Known rows, with every step that occurs:
a/d/f: [-1.93 -1.44  0.97 -1.04 -0.22  0.34  3.74  1.39 -2.28 -0.52  0.76  0.94
 -0.33  0.14  0.53 -2.27 -2.19  4.19  2.85  0.03 -0.39 -0.49  2.44 -0.25
 -0.45 -1.63  0.54  2.05]
e/d/a/k/z/p: [ 0.02 -0.99 -2.05 -0.74  1.39  2.87  2.22 -1.84  1.31  0.23 -0.09  0.92
 -2.18  0.39 -0.33 -1.01 -3.93  0.44 -0.74 -1.33 -3.60  0.46  3.52  1.15
 -1.63  1.89 -0.21 -0.79]
e/d/f/k/z/p: [-0.48 -0.57 -3.32 -0.17  0.11  3.63  1.66 -1.46 -0.83 -0.69  1.00  3.49
 -2.53 -0.28 -2.14  0.52 -1.89  1.81 -1.35 -1.50 -2.97  1.14  5.38  1.29
 -2.68  1.57 -0.27  0.28]
v/k: [-1.65 -0.98  0.06  0.43  2.24 -2.31 -0.45 -0.52  0.67  0.08  0.60  1.73
  0.40  4.12  0.80 -2.68 -0.70  0.40  1.57 -0.75 -1.30 -0.27  1.42 -2.12
 -1.67 -0.77  5.03  3.26]
e/d/q: [ 1.35 -0.83  0.12 -2.22  0.45 -1.62 -0.43 -3.54  3.14 -0.34 -0.82  1.76
 -0.50  1.11  0.03 -0.70  1.04  2.00  1.89  0.40 -1.46  0.30  3.84  0.89
 -2.35  0.67  1.21  1.03]
v/z: [-0.64 -0.39  0.24  0.03  2.39 -2.85 -1.97 -2.24  0.54 -1.36  1.02  1.95
  1.02  3.79  1.31 -2.63 -0.45  0.07  2.49 -0.86 -1.47 -0.56 -1.51  1.02
 -2.78 -1.22  3.64  2.62]
f/d/e/k: [-1.18 -1.29 -1.21 -0.90  0.47 -0.74  2.46  1.24  0.16 -1.30  0.25  2.47
 -1.29 -0.28 -0.92  0.76 -0.53  0.88  1.57  0.96 -2.35 -0.53  6.99  1.44
 -0.71  2.48  3.09  1.15]
e/k: [-0.20 -0.06 -0.59 -0.17  1.19 -1.33 -1.16 -1.82  1.25 -0.47 -1.18  1.80
 -0.65  3.21  0.12 -1.69  0.04 -0.53  3.02 -0.56 -0.59  0.17  5.39 -0.04
 -1.10  0.56  3.84  2.96]
v/z/p: [ 0.46 -0.76 -0.01  0.61  2.37 -0.46 -3.21 -3.61  1.05  0.09  1.26  3.68
  0.20  5.20  1.81 -1.26 -2.73 -1.06  2.00 -1.79 -1.79 -0.82 -3.54  0.43
 -3.44 -2.13  3.30  1.71]
q/k/a: [-3.34 -0.99 -0.32  4.97  2.60 -1.16  2.02  0.72 -0.33 -2.95 -1.32  0.93
 -1.42  1.84  0.21 -2.29 -0.53  0.32  4.20 -1.46 -1.24  0.84  1.71 -1.20
  1.22  0.00  1.41  1.50]
p/t/k: [ 0.13 -1.80  0.00 -0.51  0.95 -2.75 -2.92 -0.62  0.02 -0.97 -0.73  1.40
 -0.21  2.79 -1.47 -3.00  0.64 -2.62  4.65 -1.38  1.15 -0.27  0.19 -1.48
 -2.01  0.66  3.56  1.84]
d/a/k/z: [-2.14 -0.08 -1.19 -0.85  1.88 -1.00  5.28  0.40  0.02 -2.56  0.25 -1.51
 -0.60  0.23 -0.33 -2.77 -1.89  0.16  0.54  0.25 -2.64 -0.80  3.36  0.17
 -0.41  0.74 -0.88  0.84]
p/z/k: [ 1.10  0.46 -1.07 -0.46  1.77 -0.51 -1.26 -0.22 -2.03  0.71 -0.29  0.84
 -3.85  5.61  0.91 -3.32 -1.94 -2.36  3.23 -1.89 -2.03 -1.08 -0.18  1.37
 -0.74 -1.17  2.86  1.80]
f/k/a: [-2.93  0.40 -2.65  1.78  1.77 -1.50  1.24  1.43 -0.74 -4.07 -0.42 -0.83
 -1.00  0.05 -0.35 -1.63 -0.72 -0.23  1.74 -0.67 -1.22 -0.32  3.54 -2.20
  0.19  1.26  0.57  1.61]
v/k/q/d/e: [-0.95 -3.45  1.09  2.40  2.10 -1.70  3.28  1.62  1.60  0.46  0.02  5.53
  0.90  1.39  0.83 -0.32  0.62  2.51  0.65 -1.30 -2.16  0.03  2.32 -1.81
  0.18 -0.76  2.94  1.44]
d/f/k/a: [-3.27  0.85 -2.16  0.76 -0.14 -1.51  2.87  1.49 -1.32 -4.24  1.39  0.20
 -1.42 -1.85 -1.14 -0.80 -0.13  2.37  1.10 -0.37 -2.03  0.62  4.82 -2.49
  0.05  0.51 -1.44  1.68]
t/k/a: [-0.53 -1.52  0.19  3.46  1.98 -2.95 -1.17 -0.18  1.29 -2.46 -0.91 -0.25
 -0.36  0.31 -0.45 -2.60 -0.44 -0.76  3.89 -1.29  1.23  0.40  1.97 -3.19
  0.85  0.16  0.75  3.91]
q/k/a/d/f: [-3.91 -1.78  0.66  4.34  0.74  0.14  5.78  3.50 -2.58 -2.02  0.14  1.13
 -2.08 -1.75 -0.56 -1.88 -2.36  4.75  3.35 -0.54 -2.16  1.24  3.11 -1.28
  2.10 -0.77 -0.55  0.50]
a/k/t: [-1.07 -0.76 -2.26 -0.55  1.24 -0.06  2.31  3.56  1.08 -0.81 -1.38 -1.57
  0.20  0.10  1.10 -2.03 -3.37 -1.70  2.70 -1.13 -1.55 -1.24  3.56 -1.98
 -0.98  0.00  0.22  1.10]
z/p/t/k: [ 1.29 -2.13 -0.27  0.05  0.84 -0.19 -4.13 -1.96  0.45  0.47 -0.53  3.13
 -1.02  4.10 -1.01 -1.69 -1.73 -3.67  4.24 -2.40  0.76 -0.52 -1.73 -1.96
 -2.61 -0.23  3.26  0.99]
t/k: [-0.45 -1.66  0.77  2.01  1.73 -2.95 -1.68 -2.08  0.61 -1.11 -0.99  1.10
 -0.88  2.21 -0.93 -3.32 -0.82 -0.74  4.51 -1.00  1.84 -0.57  1.02 -2.09
 -0.39 -0.44  2.54  4.30]
q/d/a: [-1.28 -0.80  1.88 -0.44  1.63 -1.22  1.97 -1.24 -1.86 -2.61 -0.06  1.38
 -0.72  2.36  2.50 -2.53 -0.52  3.06  3.59 -1.30 -0.63  0.61 -0.06  0.06
 -0.57 -0.40  1.54  1.01]
p/z/k/q: [ 2.48  0.30 -1.41  0.20  2.87 -0.10 -1.17  0.29  0.43  0.83 -1.08  1.87
 -2.81  4.79  0.77 -2.72 -0.67 -1.54  2.57 -1.63 -1.54 -0.75  0.74  0.39
  0.64 -1.12  1.22  1.18]
v/z/k: [-0.09  0.81 -0.29  0.79  1.83 -2.14 -2.21 -1.92  0.19  0.61  1.21  1.66
 -1.54  3.35  1.97 -2.38 -2.50 -1.39  2.00 -1.91 -2.57 -0.63 -2.28 -0.02
 -1.88 -0.75  3.16  2.84]
z/p: [-0.14 -0.98 -0.29  0.34  1.50  1.35 -1.27 -2.83  0.46 -0.03 -0.56  2.59
 -0.57  5.13  1.75 -1.31 -2.64 -1.27  3.20 -1.94  0.18 -1.25 -0.75 -0.62
 -1.93 -1.92  2.28  2.32]
e/d/q/k/z: [-0.20 -1.53 -0.55  2.31  2.15 -0.31  3.33 -2.14  1.78 -0.99 -1.62  2.74
 -1.63  0.60 -1.98 -0.77  1.19  1.70  1.33  0.27 -3.04  1.38  4.69  2.81
 -1.26  1.45  0.43 -0.39]
d/f: [-1.55 -0.07  0.42 -1.35 -0.41 -1.15  1.65 -1.51 -0.51 -1.54  1.16  1.90
 -0.14  1.84  0.38 -1.84  0.12  2.42  3.00 -0.71 -0.41 -0.09  2.62 -0.51
 -1.57 -1.66  0.55  3.10]
z/p/t/k/q/d: [ 2.69 -3.78  0.89  2.72  2.41  0.52 -3.19 -0.24  0.65  0.40 -2.21  5.63
 -0.62  2.97 -0.32 -1.28 -0.62 -1.26  4.00 -3.58  1.59  0.73 -2.31 -2.26
 -0.65 -0.47  2.11 -0.64]
p/z: [ 0.62 -0.69 -0.65 -1.43  2.31 -1.18 -1.12 -0.70 -1.82 -1.20 -0.52  1.15
 -1.39  6.10  0.29 -3.55  0.11 -0.91  3.66 -0.83 -1.01 -0.98  0.54  2.46
 -1.64 -1.59  3.42  1.53]

Rows:
[ 2.72  0.77 -2.52 -1.60  1.69  1.04 -0.72  3.19 -0.54  0.75 -0.32 -0.47
 -2.48  4.01  2.22 -1.94 -2.61 -3.43  3.20 -2.17 -2.87 -0.62  1.47  0.34
 -1.37 -0.65  0.82  0.71] => p/z/k/t
[-1.27 -2.70  0.10  3.26  2.82 -0.96  2.67  1.86 -0.15 -0.90 -3.04  2.27
 -0.83  0.60  0.46 -3.04 -1.73  1.75  2.66 -2.04 -0.05 -0.50  1.42 -1.12
  1.64 -0.73  1.11  0.65] => a/k/q/d
[-2.12 -2.66 -0.07  0.90  0.33  0.17  5.45  3.67 -0.30 -1.33  0.19 -0.04
  0.51 -1.40  1.12 -0.54 -2.06  1.10  2.29  0.11 -1.85 -1.37  3.60 -0.47
  0.76 -0.11 -0.24  1.30] => k/a/d/e
[-0.44 -0.52 -2.16 -2.76  1.07  1.83  2.72  0.45 -0.24 -1.00  0.75  0.61
 -0.80  2.25 -0.51 -1.16 -2.76 -2.77  0.28 -1.14 -3.62 -0.67  0.53  0.17
 -2.65  0.90 -0.22 -2.62] => d/a/k/z/p/t
[ 2.28 -0.22 -0.40  0.10  1.45 -0.83  2.53  3.34 -0.93  0.16 -0.15 -0.96
 -3.70  0.69  0.72 -1.56 -2.91  0.22  1.66  0.45 -3.93 -0.77  1.11  0.20
  1.14 -1.04 -1.46 -0.96] => p/z/k/a/d/q
[-1.52 -1.33 -0.93  2.86  2.98 -0.61  1.61  1.24 -1.41 -2.74 -2.18  2.78
 -1.08  0.75 -0.11 -1.96 -0.04  2.25  2.07 -1.54  0.25  0.02  1.98 -1.14
  0.94  0.50  1.34  0.53] => f/k/q/d
[-2.04 -1.43  0.17  1.06  2.33 -0.49  6.07  1.51 -2.49 -2.65 -0.74 -0.02
 -1.27 -0.02  0.53 -3.08 -2.23  1.75  1.14 -1.23 -2.46  0.17  1.99  1.05
  0.24  0.43 -0.37 -0.13] => q/d/a/k/z
[-1.62 -1.78 -0.15  1.62  1.98  0.18  2.64  3.27 -1.09 -1.75 -0.93 -1.37
  0.49  0.14  1.80 -2.52 -2.37  1.47  2.85 -0.51 -0.18 -0.42  2.12 -0.96
  0.89 -0.33  0.86  1.61] => k/a/d
[-2.24 -1.02  0.22  2.36  2.48 -2.23  3.55  0.12 -0.53 -2.95 -0.70  1.97
 -2.61  0.49 -1.43 -0.86 -0.56  2.99  3.11  1.56 -1.88 -0.14  1.24  0.64
  0.13  0.56  1.09 -0.70] => f/d/q/k
[-1.12 -1.28 -0.96  1.06  3.23 -1.06  1.83  0.80  0.43 -0.47  0.44  1.26
  1.33  3.71  0.38 -2.50 -0.09 -0.48 -0.15 -0.62 -1.79  0.05  2.79 -0.31
 -1.96 -0.32  3.55  3.01] => v/k/z
[ 1.27 -2.29 -0.45  3.17  2.68  0.87 -0.76 -2.14  0.91 -0.31 -0.91  2.48
 -0.60  3.06 -0.83 -1.69 -2.44 -2.76  2.29 -2.00  1.01 -0.55  0.40 -0.71
 -1.17 -0.94  0.75  3.30] => t/k/z/p
[ 1.39 -2.15  1.77  0.03  2.04 -2.43 -0.92  0.27  0.66 -2.04 -0.76  2.95
 -0.19  0.59 -0.47 -2.16  1.80  1.55  3.92 -1.60  0.55  1.69 -0.24 -2.37
  0.17  1.28  0.79 -0.95] => p/t/k/q/d/a
[-0.29 -0.64 -1.05 -1.38  1.40 -0.37  1.35 -1.01  3.64 -0.50 -0.92  0.49
 -1.21 -1.44 -0.54 -2.04 -0.95  3.21  0.77 -0.13 -2.27  0.78  5.02 -1.20
  0.59  2.46 -0.01 -0.43] => e/d/a/k/q
[ 0.04 -1.81 -1.79  0.99  2.71  1.71  3.40  1.48 -1.00 -2.04 -0.29  3.55
 -1.80  1.98 -1.93  1.03 -0.71 -0.83  1.10  0.28 -3.42  0.22 -0.24  2.49
 -2.41  1.19  0.26 -4.34] => f/d/q/k/z/p/t
[ 0.36 -4.22 -0.16  1.17 -0.32  1.01  1.30  3.10  0.28  0.55  0.46  2.30
 -0.79 -1.04 -1.20  0.46 -3.35 -2.38  2.77 -1.35 -1.45 -0.94  0.53 -2.43
 -0.46  0.67  0.38 -0.82] => z/p/t/k/a/d/e
[-1.78  0.25 -0.14 -2.26  2.06 -0.80  1.99  0.09 -1.22 -3.65  1.26 -0.87
 -0.82  0.77  1.16 -1.75 -0.99  3.21  2.31  0.96 -0.85 -0.07  1.42  0.25
 -0.66  1.42  1.31  0.50] => f/d/a
[-0.18 -1.71  1.41  1.24  1.13 -0.36  2.51  0.29 -0.28 -1.63 -0.51  4.30
  0.30  0.75  1.12 -1.44  1.21  4.76  2.87 -1.88  0.32  1.18  2.01 -0.66
  0.48 -1.88 -0.55  1.52] => k/q/d/f
[-3.26 -0.65 -0.25  1.13  0.08 -1.12  3.27  0.67 -4.40 -2.99  0.39  2.92
 -2.59 -0.25 -0.87 -1.74 -0.89  4.05  2.15 -1.45 -1.25  0.55  2.49 -0.61
 -0.53 -0.28  0.89  1.32] => q/d/f/k
[-1.17 -2.25  0.05 -0.50 -0.24  0.05  3.78  1.42  0.19  0.97 -0.44  2.22
 -0.77 -0.15 -0.45 -0.18 -2.05  0.92  2.14  0.81 -2.44 -1.32  6.88  0.67
 -0.07  0.81  2.78  1.56] => a/d/e/k
[ 0.87  0.88 -1.93 -0.56  0.93  1.22  0.34  2.36  1.23  0.52 -0.64 -0.89
 -0.87  1.64  3.22 -1.07 -3.11 -2.77  3.10 -2.24 -1.36 -0.54  2.22 -2.12
 -1.12  0.00  0.04  2.33] => z/k/t
[-3.21 -0.50 -0.82  2.70  0.29 -1.24  3.72  2.50 -3.66 -4.37  0.60  1.59
 -2.10 -2.11 -0.34 -1.01 -0.51  4.00  1.64 -1.83 -1.81  1.52  3.47 -1.69
  0.64  0.24 -1.00  0.78] => q/d/f/k/a
[-1.40 -0.08 -0.08  1.40 -0.51  1.05  4.13  3.72 -1.91  0.07  1.15 -0.65
 -2.53 -2.23  1.65 -1.37 -3.81  2.67  1.77 -1.22 -2.14  0.40  2.79 -2.40
  1.68 -0.60 -1.73  1.99] => z/k/a/d/f
[ 0.69 -1.15 -2.85 -3.26  0.54  3.02  1.18 -0.22  0.67  0.44  0.23  1.21
 -1.53  0.91 -0.96 -0.73 -2.47 -1.48 -0.53 -1.72 -4.33  0.83  2.68  1.65
 -3.28  3.02  0.82 -3.41] => e/d/a/k/z/p/t
[-2.06 -0.33 -2.25 -1.55 -0.38  1.63  4.86  5.78 -2.19 -1.74  0.96 -0.72
 -0.86 -3.41 -0.28 -0.51 -3.53  3.14  1.31  0.34 -2.16 -0.41  5.46 -2.22
 -0.70  0.50 -1.71 -0.06] => a/d/f/k/t
[ 0.88 -1.96  2.47  2.62  2.77 -2.46  0.21 -1.45  1.27 -2.21 -1.01  2.62
 -0.69 -0.06  0.12 -2.47  0.37  3.36  3.70 -1.21  1.25  1.37  0.70 -2.80
  1.78  0.15 -0.17  1.58] => t/k/q/d/a
[-1.00 -1.46 -2.24 -0.18  0.28  2.84  3.00  2.06 -4.82 -2.03  0.85  4.60
 -1.78  1.25 -1.35  0.05 -0.98  0.23  0.26 -2.77 -2.66  0.89  0.92  1.23
 -3.01  0.35  0.14 -2.42] => q/d/f/k/z/p/t
[ 0.54 -1.09 -1.22 -2.22  0.81  1.47 -2.40 -1.49 -0.17  0.11 -0.23  2.79
  0.17  5.68  1.07 -1.00 -1.22 -3.16  3.38 -2.31 -0.42 -0.85 -1.69 -0.16
 -3.68 -0.74  3.26 -0.24] => z/p/t
[ 1.13  0.50  1.50  1.40  2.93 -1.72 -0.15 -1.10  0.85 -0.46  1.26  3.19
 -1.44  1.07  2.99 -1.61 -1.34  2.64  1.32 -2.03 -3.18  1.26 -2.72 -0.93
  0.29 -0.26  0.36  0.11] => v/z/k/q/d/a
[-1.67 -0.32 -0.78 -2.06  0.44 -0.92  1.32 -1.71  1.06 -0.56 -0.20 -0.38
 -2.35 -0.59 -0.44 -2.62 -2.25  2.43  1.40 -0.38 -2.80  0.37  4.18 -0.31
 -0.71  2.41  1.57  0.26] => e/d/a/k
[ 0.45 -1.14 -1.29  0.84  2.49  2.73  1.04 -1.61  0.19 -0.65 -0.59  2.10
  0.45  4.76  1.34 -0.99 -2.02 -2.16  1.51 -1.90 -0.34 -0.88  0.62  1.28
 -2.31 -1.48  0.87  1.94] => k/z/p
[ 2.55 -2.37 -0.51  0.74  1.89  0.20 -4.08 -1.31  2.99  0.58 -1.24  4.15
  0.13  3.30 -1.23 -0.96 -0.33 -2.88  3.47 -2.21  1.41 -0.14 -0.95 -2.98
 -1.30 -0.19  1.46  0.34] => z/p/t/k/q
